Each row was made from one path, in order. Every step used is in the known rows, and no mark comes twice. Write each row's path.
Known rows:
davo > bofal > gebu > vike > tepilum: [ 0.00  1.42 -2.31  0.86  0.21 -1.14  3.00 -0.99  1.36  1.07  3.21  4.88
 -0.44 -0.83 -1.98 -2.67  2.13  1.59  0.74  0.46  0.70  0.46 -2.32  2.95]
bofal > gebu > vike > tepilum: [-1.23  1.58 -2.00 -0.73 -1.56 -0.44  3.36  0.57  1.95  0.18  3.07  3.20
 -0.61 -1.79 -2.28 -1.53  1.22  0.15 -0.16  0.46  0.96 -0.22 -1.62  1.40]
rebov > davo: [ 0.03 -0.85  0.98 -1.34  0.32  0.07  1.18  0.60  0.36 -1.20 -0.22 -0.83
  0.93  0.56  1.94  2.68  0.34  0.28 -0.32 -0.87 -0.63 -0.81  1.11 -1.96]
tepilum > rebov > davo > bofal > gebu: [-0.27 -0.33 -0.93  0.58 -0.55 -0.92  0.21  1.05 -2.65 -1.40 -0.96  1.15
  0.73  1.17  1.88  0.90  3.75  2.99  0.26 -1.23  0.94 -1.18 -2.22  0.64]
bofal > gebu > rebov > davo: [-0.15 -0.02 -0.82 -3.77 -2.16 -0.88  1.83  0.80 -1.05 -2.05 -0.81  0.19
  0.67 -1.72  2.58  1.98  2.36  1.03 -1.35 -2.06 -0.80 -1.99  0.97  1.24]
vike > tepilum: [-1.63  0.48  0.32  1.71  0.42 -0.91  1.04  0.68  2.32  0.53  1.10  0.09
  0.60  0.87 -1.41  1.40 -0.50 -0.92  0.17  0.67  0.56  0.39  0.97 -1.00]
pati > vike > gebu: [-0.42 -1.45  1.98  0.40  0.66  1.91  1.85 -3.78  0.87  0.48  2.49 -1.27
 -1.38  0.35  0.83  1.33  0.97 -0.42 -0.74  3.01  0.89 -0.62 -1.29 -0.73]
tepilum > vike > gebu: [-1.39 -1.10  1.34  0.18  0.88  2.70 -0.32 -0.73 -1.05 -0.78  3.20 -0.43
 -1.35  1.59 -1.71 -0.29 -1.37 -3.06 -0.71  1.89  0.05  0.97 -0.44 -1.28]
rebov > davo > vike > gebu > bofal > tepilum: [ 0.47  1.45  1.04 -2.66  2.73 -0.02 -1.00 -2.61  0.61  0.72 -1.80 -2.49
 -1.81  1.22  2.01 -0.62 -5.42  0.34 -0.84  1.85 -3.53  2.51 -1.15  0.62]
rebov > davo > bofal: [ 1.38 -0.67  0.81  0.20  1.89 -0.96  0.78 -0.87 -0.33 -0.27 -0.25  0.75
  1.22  1.58  2.21  1.65  1.37  1.85  0.51 -1.11 -0.72 -0.07  0.63 -0.54]
vike > gebu > rebov: [-1.30 -1.64 -0.59 -1.52 -0.19  0.59 -0.08 -1.89  0.59 -0.53  1.23 -1.35
 -0.30 -0.18 -1.11  1.58 -1.73 -2.40 -0.65 -0.43 -0.36 -0.76 -0.36  0.47]
bofal > tepilum: [ 0.45  2.67 -0.53  1.36  1.70 -0.68  0.14  2.41  1.47  0.22  0.05  0.21
 -0.46 -0.03  1.03  0.41 -0.43  1.99  0.07 -0.67 -1.16 -0.15  0.68 -3.15]
pati > vike: [ 0.67 -0.41  1.14  0.81  0.00  1.41  2.27 -1.45  1.05  0.19  1.19  0.10
  0.26 -0.45  1.85  1.20  3.19  0.37 -0.15  1.80  1.27 -2.03 -0.45 -1.15]
gebu > rebov: [-0.12 -0.67 -1.09 -0.93 -0.70  0.31  0.00  0.42  0.92 -0.79 -0.13 -0.12
  1.13 -0.78  0.08  1.73  0.70 -1.37 -0.25 -1.62 -0.15 -2.06  0.41 -0.18]
davo > bofal: [ 1.01 -0.18 -0.49  1.85  1.85 -0.15  0.86 -0.68  0.47  0.69  1.13  1.90
  0.31  0.83  0.69 -0.02  1.09  1.09  0.97 -0.25  0.07 -0.49 -0.81 -1.17]
gebu > vike > tepilum: [-0.87  0.21 -1.38  0.38 -0.52  0.24  1.91 -0.24  2.92  0.49  2.47  1.94
  0.57 -0.20 -3.66 -0.16 -0.08 -1.76  0.42  0.48  0.73 -0.05 -1.00  0.67]
bofal > davo > rebov: [ 0.70 -0.44  0.88  0.21 -1.50 -1.07 -1.29  4.02 -0.05  1.35  1.02  2.25
  0.09 -1.91 -0.28 -0.55  0.62  1.94 -0.42 -0.94  0.85 -2.92  2.24 -1.47]
tepilum > bofal > gebu > vike: [ 0.37  1.17 -2.98 -1.30 -1.13  2.38  3.73 -0.70 -0.32 -1.38  2.23  2.08
 -1.38 -3.11 -0.55 -2.57  0.99 -0.67  1.50 -0.95  1.12 -0.25 -1.24 -1.28]
gebu > vike: [ 0.31 -0.07 -2.07 -1.09 -0.34  1.76  1.73  0.19  2.08 -0.30  2.37  1.96
  0.15 -1.03 -1.64 -0.46  0.43 -1.19  0.55 -0.35  0.41 -1.55 -2.10 -1.04]
tepilum > rebov > davo > vike > gebu > bofal: [-1.53 -2.21  0.13 -2.22  0.24  1.84 -2.07 -2.83 -1.05 -0.58 -2.25 -3.37
 -0.59  2.42 -0.15  0.45 -3.82 -2.57 -0.24  1.81 -0.53  0.45 -4.01  1.23]
davo > bofal > gebu: [ 0.54  1.18 -0.97  0.51  0.91 -0.51  2.37  0.07 -0.42  0.31  1.62  3.16
 -0.76 -0.82  1.95 -1.31  2.54  2.61  0.43 -0.17  0.23 -0.52 -1.58 -0.36]
bofal > gebu: [-0.99  1.14 -0.96 -1.17 -0.70  0.32  2.83  1.67  0.08 -0.70  1.56  1.60
 -0.94 -1.69  1.79 -0.13  1.32  1.03 -0.43  0.12  0.26 -1.01 -1.09 -1.99]
tepilum > rebov: [-1.50 -0.75 -1.39  1.70 -0.80  1.12 -1.09  2.10  0.04 -1.05 -0.36 -0.75
  1.08  1.25 -1.02  1.76  1.19 -0.89  0.50 -0.82  1.97 -2.15 -2.18 -2.22]
gebu > bofal > davo > rebov: [-0.09 -0.30  0.74 -0.49 -0.24 -0.80 -0.47  0.80  0.10  1.79  0.12  2.18
 -0.68 -0.53  0.50 -1.69 -0.67  0.75 -0.54  0.35 -0.43 -2.53  1.70  0.07]
bofal > davo: [ 0.42 -1.24  1.05 -0.69 -0.34 -0.14 -0.38  2.93  1.07  0.54  0.75  0.95
 -0.16 -0.72  0.76 -0.18  1.90  0.42 -0.20 -0.75  0.35 -1.25  1.58 -3.23]
tepilum > bofal > gebu > rebov > davo: [ 0.24 -0.16 -1.18 -2.44 -1.55  0.26  2.17 -0.89 -2.38 -2.71 -1.65 -1.06
  0.47 -2.21  2.57  1.38  1.50  0.04  0.16 -2.90 -0.19 -0.63  2.45  0.03]
bofal > gebu > rebov > davo > vike > tepilum: [ 0.02  0.39  0.06 -3.34 -2.81 -1.67  0.14  1.61  0.19 -0.26 -1.62 -0.17
  1.20 -2.22  0.50  0.53  0.08  0.08 -1.25 -0.28 -0.45  0.63  0.11  3.51]

Which path is each row?
[ 2.32  1.27 -0.52  0.46  1.74 -2.65 -1.04 -0.26 -0.45 -0.18 -2.26  0.47
  1.37  0.87  2.63  1.61  1.28  3.64  0.01 -3.08 -2.35 -0.27  2.22  1.60]
gebu > rebov > davo > bofal > tepilum
[ 2.17  1.94  0.35  1.42  2.98 -2.25 -0.20  0.64  0.01  0.29 -1.20  0.83
  0.44  1.67  2.79  0.87  0.79  4.34  0.25 -1.66 -2.12  0.80  1.64 -0.86]
rebov > davo > bofal > tepilum
[-0.03  1.78 -0.81  0.36 -0.93  0.69  1.46  0.65 -0.21  0.40 -0.32 -0.04
 -0.68 -2.60 -0.64 -2.48 -1.63 -1.07  1.24  1.05  1.22  2.48 -0.06 -0.78]
davo > vike > tepilum > bofal > gebu
[ 0.81 -0.63  2.72  3.69 -1.50 -0.94  0.33 -0.48 -0.75  1.86  0.66  0.83
  0.20 -1.70 -0.98 -1.03  2.19  1.30  0.68  1.11  2.75 -0.90  4.83  0.52]
pati > vike > tepilum > bofal > davo > rebov
[-0.63 -2.48  1.43 -2.24 -0.40  1.47 -1.36 -1.66 -2.41 -2.14  0.93 -1.97
  0.50  1.62 -0.61  1.75 -0.57 -3.27 -1.69 -0.37 -1.23  0.21  1.69  1.93]
tepilum > vike > gebu > rebov > davo
[ 2.04  2.51  0.22  3.59  3.02  0.15 -1.22  1.31 -1.45  0.65  1.09  2.62
 -0.30  2.01  0.65 -2.35  1.54  1.66  0.52 -0.01 -1.11  1.51  0.81 -0.78]
davo > bofal > tepilum > vike
[-1.20  0.39 -0.13  2.96  0.89  0.29  1.49 -1.04  0.75 -0.06  0.16 -1.02
  0.15  0.38 -1.56  0.59 -1.49 -1.92  1.67 -0.25  0.95  1.51  2.75 -2.21]
vike > tepilum > bofal
[ 0.31 -1.59 -0.30  1.91  0.61 -0.66 -1.30  0.09 -1.52 -1.12 -1.35 -0.19
  1.92  2.90  0.84  2.14  2.36  1.51  0.73 -1.79  0.75 -1.23 -1.51  0.00]
tepilum > rebov > davo > bofal
[ 0.33 -1.32 -0.11 -1.08 -1.75  1.11 -2.73  2.70 -0.77 -1.11 -2.57 -2.10
  1.84  0.34  0.05  1.48  0.04 -0.55  0.19 -0.51  1.15 -1.09 -2.57 -0.83]
tepilum > rebov > davo > vike
[-0.49  1.14  0.94  2.51 -0.71  0.60  4.23 -2.85 -0.58 -0.09  0.85  0.08
 -0.83 -1.39  1.14 -0.54  2.80  0.59  0.63  2.00  2.17  0.80  1.57 -0.21]
pati > vike > tepilum > bofal > gebu
[-2.22  0.12 -1.93 -0.67 -2.73 -0.58  1.14  1.42 -0.04 -1.76  0.43  1.23
  0.98  0.32 -2.46  0.70  2.43  0.32 -0.31 -0.95  1.65 -1.12 -2.29  2.59]
bofal > gebu > vike > tepilum > rebov > davo
[-1.08  0.31 -0.63 -0.78 -1.59 -1.31  2.04 -1.19 -1.56 -1.89 -1.62 -1.28
  0.96 -1.19  0.73  1.36  0.80 -0.45  0.08 -2.09 -0.07  0.79  3.69  1.67]
vike > tepilum > bofal > gebu > rebov > davo
[ 0.86 -2.68  0.62 -3.65 -1.63  0.61 -3.26  0.78  0.73  1.33 -0.06 -1.12
 -0.79 -2.43 -1.16 -1.30 -1.47 -1.72 -0.92 -0.06 -0.47 -0.04 -0.71  0.67]
bofal > davo > vike > gebu > rebov
[-0.62 -1.51  0.88  1.10 -2.40 -0.65 -4.22  4.77  0.85  1.50 -1.29 -0.37
  1.17 -0.06 -3.04 -1.30  0.63 -0.75  0.18  0.35  2.18  0.17 -1.31 -0.50]
bofal > davo > vike > tepilum > rebov
[-0.12  0.03  1.55  3.48  0.56  0.94  2.54 -3.53  0.32  0.27  0.32 -1.21
  0.34  0.16 -0.11  0.71  1.79 -0.94  1.29  1.81  2.18  1.01  2.36 -0.98]
pati > vike > tepilum > bofal
[-1.73  1.68 -0.63  1.70 -0.23 -0.22  2.96 -0.41  0.01 -0.52  0.67  0.25
 -0.79 -1.02 -0.40 -0.85 -0.16 -0.49  1.12  0.20  1.32  1.62  1.84 -1.68]
vike > tepilum > bofal > gebu
[-1.22 -1.32  1.82 -0.36  1.89  2.19  2.75 -7.19  0.84  0.82  1.57 -1.34
 -2.10  1.70  1.74  0.37 -0.35 -1.55 -0.66  4.16 -0.35 -0.49 -1.80  0.84]
pati > vike > gebu > bofal
[-1.15 -1.23  0.31  3.57  0.68 -2.10 -1.57 -0.12 -0.65 -0.32 -1.40 -0.19
  2.28  3.83 -1.20  2.26  1.52  0.94  0.70 -0.98  1.10  0.12 -0.18  1.59]
vike > tepilum > rebov > davo > bofal
[ 1.74 -0.58  0.74 -2.71 -0.41  0.70 -0.52  1.60  0.33 -0.30 -1.18 -1.06
  0.95 -0.95  1.48  1.08 -0.92  0.03 -0.21  0.23 -0.73 -0.03 -0.56 -1.39]
rebov > davo > vike
[-0.37  1.15 -0.48  1.44  0.06 -0.86 -2.02  3.19 -0.54 -1.55 -2.54 -1.85
  1.15  2.03  0.99  2.69  0.98  2.43 -0.26 -2.26 -0.36 -0.97  0.11 -1.82]
bofal > tepilum > rebov > davo
[-0.13  0.63  0.35  0.33 -0.06 -0.15 -0.60  1.64  2.27  1.45  0.03 -0.12
  0.57 -0.75 -1.97 -0.35 -2.08 -1.45  0.32  1.56  0.48  1.26 -0.65 -0.43]
davo > vike > tepilum
[ 0.03  2.67  0.42  1.09  2.64  1.13 -0.01 -0.14 -0.54  0.05 -0.02  0.80
 -1.30  2.48  1.02 -1.90 -0.68 -0.57 -0.38  1.10 -2.10  1.02  0.70 -0.67]
gebu > bofal > tepilum > vike
[-0.20 -1.87  2.86 -0.26 -0.02  0.33  0.45 -3.92 -0.38  2.50  1.62  0.75
 -2.19 -0.30  0.84 -1.58 -0.03  0.94 -1.34  3.48  0.36 -2.22  0.55  2.41]
pati > vike > gebu > bofal > davo > rebov
[ 0.54 -2.40  0.25 -1.20  1.38 -1.12 -0.47 -3.82 -0.74 -0.57  0.01 -0.98
  0.62  1.52  0.71  2.04 -0.43 -0.05 -0.33 -1.29 -1.42  0.10  0.37  2.72]
vike > gebu > rebov > davo > bofal
[ 0.43 -0.21 -0.64  1.79 -1.79 -0.43 -0.26  1.25  0.36  1.44  1.69  2.74
  0.12 -2.43 -4.36 -2.80 -0.73 -0.46  1.34 -1.11  1.97 -0.59  3.24  0.89]
gebu > vike > tepilum > bofal > davo > rebov
[-2.23  0.47  0.02  0.31  2.06 -0.51 -1.55 -2.52 -0.47 -0.98 -2.29 -3.22
 -1.18  4.03  0.76  1.60 -2.82  0.37 -0.80  0.03 -1.78  0.31 -1.39  0.23]
vike > gebu > bofal > tepilum > rebov > davo
[ 0.73  0.40 -1.91 -0.58 -0.34 -1.09  1.29 -0.72 -0.87 -0.07  0.58  2.82
  0.17 -1.40  1.49 -0.89  3.09  1.69  0.03 -1.45 -0.03 -1.35 -1.15  2.01]
davo > bofal > gebu > rebov
[ 0.52 -0.66  1.63 -0.39 -1.07 -1.00 -2.05  3.73  1.97  2.29 -0.09  0.54
  0.21 -1.38 -1.40 -1.80 -0.38 -0.41 -0.15  1.05  0.63  1.17  0.83 -0.95]
bofal > davo > vike > tepilum
[ 1.09  1.38 -0.38  0.15 -0.37 -0.30 -3.50  4.17 -0.43 -0.51 -3.54 -2.15
  1.13  0.63  0.69  0.91 -0.76  1.86 -0.06 -1.17 -0.29 -0.13 -1.74 -1.26]
bofal > tepilum > rebov > davo > vike
[ 1.07 -0.80  0.14 -0.90 -1.05 -0.06 -0.95 -1.23 -0.37 -0.62 -3.20 -2.83
  1.89 -1.08 -0.89  1.00 -2.02 -2.36  0.68 -1.31 -0.11  1.89  2.76  1.54]
gebu > rebov > davo > vike > tepilum > bofal
[ 0.11  1.16 -1.52 -0.70 -2.14  0.25  0.39 -0.26 -0.22 -0.02 -1.37 -0.40
 -0.02 -3.36 -0.97 -2.08 -0.90 -1.56  0.79 -0.29  0.87  1.54  0.66  1.63]
davo > vike > tepilum > bofal > gebu > rebov
[-0.53  1.51  1.01  1.51  2.03  1.46 -1.35  0.82 -0.92 -0.21  2.23 -0.56
 -1.82  1.70 -0.94 -1.07 -1.96 -1.01 -0.87  1.19 -1.32  1.85  0.61 -1.73]
bofal > tepilum > vike > gebu
[-1.42  1.83 -0.17  0.21  3.45  0.17  0.58 -3.05  1.44  0.87  0.24 -1.22
 -2.69  2.08  0.87 -0.55 -4.11 -0.38 -0.48  1.57 -2.57  1.40 -0.63 -0.68]
vike > gebu > bofal > tepilum
[-0.26 -1.27  1.16 -3.81  1.61  1.53  0.04 -3.92  0.40  0.40 -1.03 -2.52
 -1.28  1.07  1.21 -0.07 -4.83 -2.07 -0.74  2.52 -2.09  1.53 -2.13  0.96]
rebov > davo > vike > gebu > bofal
[ 1.36  0.13 -0.64 -5.00 -2.71 -0.21  0.20  1.84 -0.90 -1.16 -1.88 -0.11
  0.75 -3.12  2.33  0.16  0.98  0.67 -1.26 -1.04 -0.82 -1.06 -0.93  1.92]
bofal > gebu > rebov > davo > vike
[ 0.03  0.29  0.22 -0.29  0.11  0.14 -3.86  1.79 -0.48 -0.27 -2.20 -3.42
 -0.26  1.18 -0.38  0.79 -3.14  0.84 -0.41 -0.11 -0.65  1.08 -2.69 -0.60]
bofal > tepilum > rebov > davo > vike > gebu
[-1.37 -1.16  0.45  0.55 -1.07 -0.38 -3.41  1.55  0.78  1.94 -2.37 -0.27
  0.12  1.37 -2.21 -2.31 -0.60 -1.98 -0.04  1.45  0.87  0.37 -1.82  1.20]
gebu > bofal > davo > vike > tepilum > rebov
[-0.84 -2.27  0.40 -1.56 -1.00  1.43 -3.03  0.32 -0.88 -1.00 -1.31 -3.46
  0.31  1.06 -1.04  1.65 -2.46 -1.32 -0.36  0.71  0.72 -0.09 -3.52 -0.22]
tepilum > rebov > davo > vike > gebu
[-0.20  1.07 -2.62 -2.43 -1.67  1.32  3.46  1.20  1.01 -0.53  2.98  3.29
 -1.27 -2.63 -0.41 -1.84  1.96  0.29 -0.03 -0.10  0.61 -1.54 -2.99 -0.37]
bofal > gebu > vike
[-0.11 -0.10  0.99  2.96 -0.88 -1.51 -1.10  1.89 -0.46  1.43  0.20  0.92
  0.35 -1.41 -2.47 -1.16 -0.90  0.14  1.01 -0.75  1.76 -0.18  5.05 -0.96]
vike > tepilum > bofal > davo > rebov
[ 1.15  0.97 -0.08  2.09  2.58 -0.12 -2.58 -1.77 -2.06  0.41  1.28  0.77
 -0.87  1.76 -0.94 -1.75 -0.47 -0.10 -0.49 -0.15 -1.70  1.73  0.61  2.36]
davo > bofal > tepilum > vike > gebu > rebov
[ 1.25 -2.64  0.16 -2.24 -1.18  1.77 -2.92 -0.79 -0.77  0.53 -0.84 -2.41
 -1.06 -2.83 -1.29 -2.07 -2.50 -2.84  0.61 -0.81  0.16  1.34  0.92 -0.53]
tepilum > bofal > davo > vike > gebu > rebov
[ 1.09  1.47  0.84  3.28  3.59  0.14 -1.43 -0.96 -1.67  0.84  2.38  1.20
 -1.70  2.57 -0.53 -2.43 -0.96  0.76 -0.14  1.14 -1.31  2.62 -0.01 -0.14]
davo > bofal > tepilum > vike > gebu
[ 1.75  2.53 -0.65  3.01  3.20 -1.62 -0.17  0.73  0.67  1.29  0.19  1.89
 -0.25  1.05  1.50 -0.77  0.74  3.53  0.82 -0.89 -1.25  0.63  0.09 -1.52]
davo > bofal > tepilum
[ 0.64 -0.75  0.42 -2.24 -1.63 -1.39 -1.48  0.68  1.16  0.05 -2.32 -1.66
  2.33 -0.73 -0.74  1.74 -1.34 -1.59 -0.64 -0.51 -0.55  0.53  1.27  2.81]
gebu > rebov > davo > vike > tepilum
